What can hang from each mark
kopub: nonid
nutovid: foru kopub nugi rasut
foru: nutovid sefi
lali: kopub
befufar: kipa
nugi: nutovid
kipa: befufar
rasut: kipa nutovid
nonid: kopub
sefi: foru

Every row comes from one small tree of marks. The marks that hang from a mark follow it in brackets, in alphabetical order. Every link used is in the known rows. Which tree was each row made from?
Known rows
foru[sefi]: [.02,.10,.02,.01,.03,.01,-.16,-.04,-.12,.04,-.04,.03,-.11,-.05,.02,-.01,-.01,-.05,.08,-.01,-.04,-.26,-.07]
nugi[nutovid[kopub]]: [-.02,.22,-.09,-.04,.01,.22,.15,.00,-.03,-.11,.09,.22,-.11,-.17,-.12,-.01,-.13,-.09,.09,-.04,.11,.02,-.06]
nugi[nutovid[foru]]: [-.04,.07,-.09,.01,.12,.31,-.09,.01,.03,-.23,.01,.15,-.16,-.17,-.04,-.12,-.14,-.13,.10,-.21,.05,.27,-.05]
lali[kopub]: [.02,.18,-.04,.04,-.02,.08,.11,.08,-.03,.00,.03,.04,-.13,-.06,-.05,.06,-.06,-.10,.08,.11,.04,.39,-.08]
foru[nutovid sefi]: [.06,.05,.02,-.04,.08,-.02,.00,-.05,-.18,.13,-.10,.11,-.10,-.15,.02,-.22,.03,-.04,.03,-.13,-.10,-.27,-.19]
nugi[nutovid[kopub[nonid] rasut]]: [-.13,.07,.04,.10,-.05,.37,-.17,.04,.01,-.17,.16,.16,-.16,-.04,-.15,.02,-.26,-.20,.00,-.03,.01,-.52,-.21]
sefi[foru[nutovid[nugi rasut[kipa]]]]: [-.06,-.23,.05,-.05,.19,.01,.03,.07,.00,-.12,.03,.02,-.13,.19,-.07,-.09,-.05,.07,.04,-.67,-.10,-.15,-.31]
nutovid[nugi]: [-.03,-.05,.05,-.06,.07,.06,.06,.06,.03,-.08,.07,.04,-.16,.14,-.09,.02,-.14,-.09,.17,-.36,.10,-.06,-.17]
nugi[nutovid[foru[sefi]]]: [-.05,.13,-.05,.03,.13,.33,-.27,-.05,-.07,-.12,-.09,.17,-.16,-.22,-.01,-.15,-.06,-.13,.08,-.11,-.04,.02,-.04]
rasut[nutovid[foru[sefi] kopub nugi]]: [-.21,.09,-.12,.00,.20,.42,-.11,.01,-.21,.03,-.11,.24,-.26,.06,-.12,.01,-.14,-.20,.14,-.39,.13,-.20,-.17]
nutovid[rasut]: [.00,.03,.03,.02,-.07,.14,-.25,.08,.05,-.12,.09,-.01,-.05,.15,-.01,-.03,-.18,-.05,.03,-.25,.00,-.18,-.11]
foru[nutovid]: [.06,.00,.00,-.06,.07,-.04,.16,.02,-.08,.02,.00,.10,-.09,-.10,-.01,-.18,-.03,-.02,.05,-.22,-.02,-.03,-.19]
sefi[foru[nutovid[kopub]]]: [.01,.07,-.12,-.08,.14,.09,.07,-.01,-.07,-.09,-.08,.03,-.14,-.03,-.08,.08,-.05,-.04,.05,-.34,-.02,.07,-.15]
nonid[kopub]: [.08,.04,-.03,.01,-.02,.02,.18,.08,-.06,-.08,.11,-.01,-.11,.05,-.01,.22,-.12,-.11,.10,.04,.12,-.10,-.01]
rasut[nutovid[foru kopub]]: [-.13,.13,-.20,.04,.13,.34,.04,.04,-.15,-.07,-.02,.20,-.18,-.05,-.07,.05,-.16,-.13,.09,-.26,.15,.05,-.07]
foru[nutovid[kopub[nonid] rasut] sefi]: [-.09,.00,.08,.10,.01,.26,-.26,.01,-.20,.09,-.05,.11,-.20,-.03,-.05,.00,-.18,-.19,-.05,-.10,-.10,-.83,-.34]
kopub[nonid]: [-.03,-.08,.08,.09,.04,.00,-.07,.02,-.04,-.10,.12,.00,-.18,-.04,-.04,.13,-.14,-.13,.07,.02,-.02,-.43,-.16]
foru[nutovid[nugi] sefi]: [-.01,-.05,.08,-.09,.14,.05,.04,-.01,-.13,.13,-.10,.13,-.17,-.01,-.05,-.21,-.01,-.08,.10,-.35,-.04,-.26,-.30]
rasut[kipa nutovid]: [-.05,.02,-.05,.02,.12,-.17,.37,.02,-.20,.03,.17,.22,-.06,-.11,-.04,-.15,.08,.14,.06,-.08,.03,-.24,-.09]
rasut[kipa nutovid[foru[sefi]]]: [-.11,.02,-.09,.10,.23,.06,.03,-.02,-.30,.04,-.02,.23,-.16,-.17,.04,-.11,.06,.05,.06,-.12,-.02,-.26,-.07]
sefi[foru]: [.02,.04,-.05,-.04,.10,.01,-.17,.00,.05,-.19,.00,-.11,-.09,.06,-.03,.12,-.02,-.02,.08,-.26,-.06,.13,-.01]
foru[nutovid[kopub nugi] sefi]: [-.05,.03,.01,-.08,.13,.17,.11,-.01,-.19,.14,-.12,.19,-.23,-.01,-.10,-.05,-.09,-.14,.12,-.32,.06,-.31,-.30]
nugi[nutovid[foru rasut[kipa]]]: [-.08,-.04,-.04,.10,.10,.27,-.08,.08,.00,-.24,.11,.19,-.13,-.11,-.02,-.12,-.16,-.01,.03,-.29,.01,-.01,-.11]
nugi[nutovid[kopub rasut[kipa[befufar]]]]: [-.09,.04,-.09,.04,-.08,.05,-.01,.08,-.10,-.16,.15,.20,-.21,.03,-.15,-.18,-.16,.11,.00,-.16,.11,-.24,-.08]
rasut[kipa[befufar] nutovid[foru kopub]]: [-.17,-.03,-.24,.08,.12,.01,.13,.07,-.30,-.07,.02,.22,-.31,-.01,-.10,-.05,-.09,.08,.06,-.27,.19,-.05,-.04]
befufar[kipa]: [.06,.13,-.01,-.02,-.04,.02,.27,.06,-.10,-.11,.09,.02,-.02,-.02,.08,.11,.03,.06,.09,.03,.09,-.19,-.12]
foru[nutovid[kopub] sefi]: [.02,.13,-.05,-.03,.07,.11,.07,-.04,-.24,.14,-.12,.17,-.15,-.15,-.03,-.04,-.03,-.08,.04,-.10,-.01,-.30,-.20]

Write each row's tree
[-.12,.20,-.10,.07,.04,.60,-.42,.01,-.06,-.15,-.09,.19,-.18,-.07,-.05,-.04,-.24,-.20,.03,-.24,.03,-.15,-.10] : nugi[nutovid[foru[sefi] kopub rasut]]
[-.04,-.02,-.02,-.10,.11,.15,.29,.06,-.09,.03,-.01,.18,-.21,.03,-.14,.00,-.17,-.12,.14,-.42,.14,-.10,-.31] : foru[nutovid[kopub nugi]]
[-.13,-.05,-.05,.16,.13,.33,-.18,.06,-.09,-.17,.02,.05,-.32,-.05,-.05,.39,-.30,-.27,.10,-.13,.11,-.29,-.16] : nutovid[foru kopub[nonid]]
[-.07,-.08,.00,.16,.12,.19,-.36,.06,-.14,-.08,-.02,.05,-.16,.00,.08,.07,-.13,-.01,.03,-.28,-.05,-.34,-.12] : nutovid[foru[sefi] rasut[kipa]]
[-.11,.11,-.10,.04,.16,.23,-.22,-.03,-.20,.01,-.11,.16,-.14,-.10,.01,-.19,-.02,-.09,.05,-.17,-.03,-.13,-.05] : rasut[nutovid[foru[sefi]]]
[-.08,.01,.04,-.04,.04,.31,-.14,.05,-.12,.09,-.09,.16,-.19,.14,-.10,-.10,-.19,-.15,.05,-.46,.03,-.45,-.35] : foru[nutovid[kopub nugi rasut] sefi]
[-.10,-.08,.01,.06,.08,.25,-.26,.03,-.03,-.15,-.02,-.02,-.18,.10,-.09,.13,-.19,-.16,-.05,-.32,-.12,-.46,-.28] : sefi[foru[nutovid[kopub[nonid] rasut]]]
[-.12,-.13,.02,.03,.08,.42,-.38,.14,.11,-.22,.00,.00,-.21,.28,-.05,.04,-.32,-.19,.12,-.63,.10,.01,-.20] : nutovid[foru nugi rasut]
[-.10,.11,-.08,.11,.03,.49,-.52,.05,-.10,-.09,-.12,.05,-.20,.09,.01,.18,-.28,-.20,.04,-.30,.04,-.21,-.10] : nutovid[foru[sefi] kopub rasut]
[-.13,-.11,-.16,.07,.13,-.10,.04,.06,-.24,-.09,.04,.17,-.26,.00,-.05,-.23,-.02,.13,.04,-.29,.09,-.02,-.03] : rasut[kipa[befufar] nutovid[foru]]
[-.10,.02,-.08,.16,.11,.32,-.28,.07,-.20,-.06,-.03,.11,-.23,.01,.03,.25,-.21,-.06,.05,-.26,.05,-.39,-.12] : nutovid[foru[sefi] kopub rasut[kipa]]
[-.05,-.07,.11,-.05,.05,.19,-.21,.04,-.06,.07,-.09,.11,-.13,.15,-.05,-.29,-.11,-.10,.03,-.47,-.08,-.40,-.34] : foru[nutovid[nugi rasut] sefi]
[-.12,-.12,-.14,.14,.02,.16,-.25,.15,-.14,-.20,.03,.04,-.32,.17,-.06,.13,-.28,.03,.03,-.42,.16,-.09,-.08] : nutovid[foru kopub rasut[kipa[befufar]]]
[-.09,-.06,.01,.02,.19,.29,-.29,.02,-.06,-.06,-.12,.05,-.26,.08,-.02,.06,-.16,-.18,.17,-.42,.05,-.04,-.16] : nutovid[foru[sefi] nugi]
[-.05,-.17,.13,.00,.13,.02,.04,.05,-.16,.11,.01,.17,-.16,.07,-.03,-.23,-.04,.03,.04,-.42,-.08,-.54,-.36] : foru[nutovid[nugi rasut[kipa]] sefi]
[-.13,-.03,.05,.16,.03,.19,.08,.05,-.08,-.14,.25,.22,-.18,-.13,-.12,.08,-.21,-.06,.00,.04,.01,-.66,-.23] : nugi[nutovid[kopub[nonid] rasut[kipa]]]
[-.04,.02,-.03,.09,-.01,.08,.07,.11,-.10,-.07,.16,.11,-.13,.06,-.04,.22,-.19,.04,.05,-.20,.10,-.37,-.14] : nutovid[kopub rasut[kipa]]
[-.19,.01,-.02,.16,.05,.59,-.35,.06,.02,-.27,.07,.15,-.25,-.05,-.11,.09,-.36,-.28,.02,-.19,.04,-.32,-.20] : nugi[nutovid[foru kopub[nonid] rasut]]
[-.11,-.10,.06,.19,.02,.09,.00,.10,-.13,-.09,.21,.08,-.20,.04,-.06,.30,-.24,-.06,.02,-.06,.04,-.75,-.24] : nutovid[kopub[nonid] rasut[kipa]]
[-.06,-.07,-.03,.02,.17,.11,-.01,-.02,-.10,-.10,-.03,.01,-.22,-.06,-.10,.19,-.10,-.14,.02,-.19,-.08,-.31,-.24] : sefi[foru[nutovid[kopub[nonid]]]]
[-.14,-.08,.04,.05,.10,.44,-.56,.07,.00,-.11,-.11,.01,-.22,.24,-.02,.00,-.24,-.21,.10,-.55,.01,-.20,-.20] : nutovid[foru[sefi] nugi rasut]
[-.13,-.24,.03,.10,.16,.24,-.14,.15,.01,-.19,.08,.06,-.23,.20,-.03,.09,-.26,-.06,.12,-.60,.09,-.11,-.22] : nutovid[foru nugi rasut[kipa]]
[-.09,.21,-.13,.04,.12,.45,-.18,-.04,-.13,-.11,-.10,.22,-.22,-.23,-.06,.04,-.14,-.19,.10,-.10,.06,-.01,-.06] : nugi[nutovid[foru[sefi] kopub]]
[-.13,-.15,.02,-.02,.22,.17,.04,.01,-.05,-.10,-.03,.03,-.29,.10,-.18,.19,-.15,-.19,.09,-.41,-.02,-.32,-.35] : sefi[foru[nutovid[kopub[nonid] nugi]]]
[-.17,.01,-.03,.06,.09,.56,-.47,.09,-.05,-.09,-.12,.07,-.27,.23,-.07,.18,-.33,-.25,.12,-.54,.11,-.26,-.21] : nutovid[foru[sefi] kopub nugi rasut]
[-.15,.11,-.08,-.07,.08,.20,.25,.05,-.11,.02,.08,.24,-.17,.11,-.18,-.05,-.12,-.09,.15,-.33,.19,-.15,-.18] : rasut[nutovid[kopub nugi]]
[-.12,.14,-.12,.05,.02,.58,-.27,.08,.03,-.26,.02,.17,-.15,-.02,-.09,-.01,-.31,-.19,.04,-.33,.10,.07,-.09] : nugi[nutovid[foru kopub rasut]]
[-.10,-.04,-.12,.08,.21,.04,.20,.05,-.19,-.07,.08,.21,-.15,-.12,-.01,-.07,-.01,.06,.08,-.23,.06,-.06,-.08] : rasut[kipa nutovid[foru]]
[-.09,.05,-.11,.09,.02,.47,-.35,.12,.00,-.19,-.01,.03,-.19,.14,-.03,.23,-.35,-.18,.06,-.43,.13,-.02,-.10] : nutovid[foru kopub rasut]
[-.17,-.05,-.08,-.02,.20,.29,-.01,.06,-.05,-.10,-.01,.18,-.20,.10,-.10,-.14,-.13,-.14,.15,-.49,.12,.07,-.16] : rasut[nutovid[foru nugi]]
[-.08,.16,-.16,.02,.10,.43,-.01,.02,-.03,-.21,.00,.21,-.21,-.18,-.09,.06,-.21,-.17,.11,-.19,.14,.21,-.06] : nugi[nutovid[foru kopub]]
[-.11,-.25,.05,.02,-.02,-.11,-.12,.14,-.03,-.12,.13,.03,-.25,.34,-.11,-.14,-.16,.10,.07,-.47,.09,-.27,-.18] : nutovid[nugi rasut[kipa[befufar]]]
[-.28,-.08,-.05,.09,.21,.42,.00,.07,-.12,-.10,.04,.21,-.33,.07,-.17,.16,-.27,-.28,.13,-.35,.16,-.36,-.26] : rasut[nutovid[foru kopub[nonid] nugi]]
[-.12,-.10,.10,.03,.16,.17,.04,-.01,-.21,.12,-.06,.17,-.31,-.03,-.13,.06,-.14,-.23,.09,-.18,.00,-.69,-.40] : foru[nutovid[kopub[nonid] nugi] sefi]
[-.07,-.04,.01,-.07,.03,.29,.04,.11,-.02,-.02,.00,.15,-.17,.19,-.13,-.08,-.26,-.14,.07,-.56,.11,-.23,-.34] : foru[nutovid[kopub nugi rasut]]
[-.18,-.11,.11,.09,.00,.35,-.21,.12,.03,-.11,.13,.04,-.26,.26,-.16,.23,-.36,-.26,.09,-.32,.09,-.62,-.32] : nutovid[kopub[nonid] nugi rasut]
[-.06,.11,-.04,.05,-.01,.18,.15,.06,-.06,-.13,.19,.25,-.10,-.10,-.10,-.02,-.15,.04,.03,-.12,.08,-.28,-.13] : nugi[nutovid[kopub rasut[kipa]]]
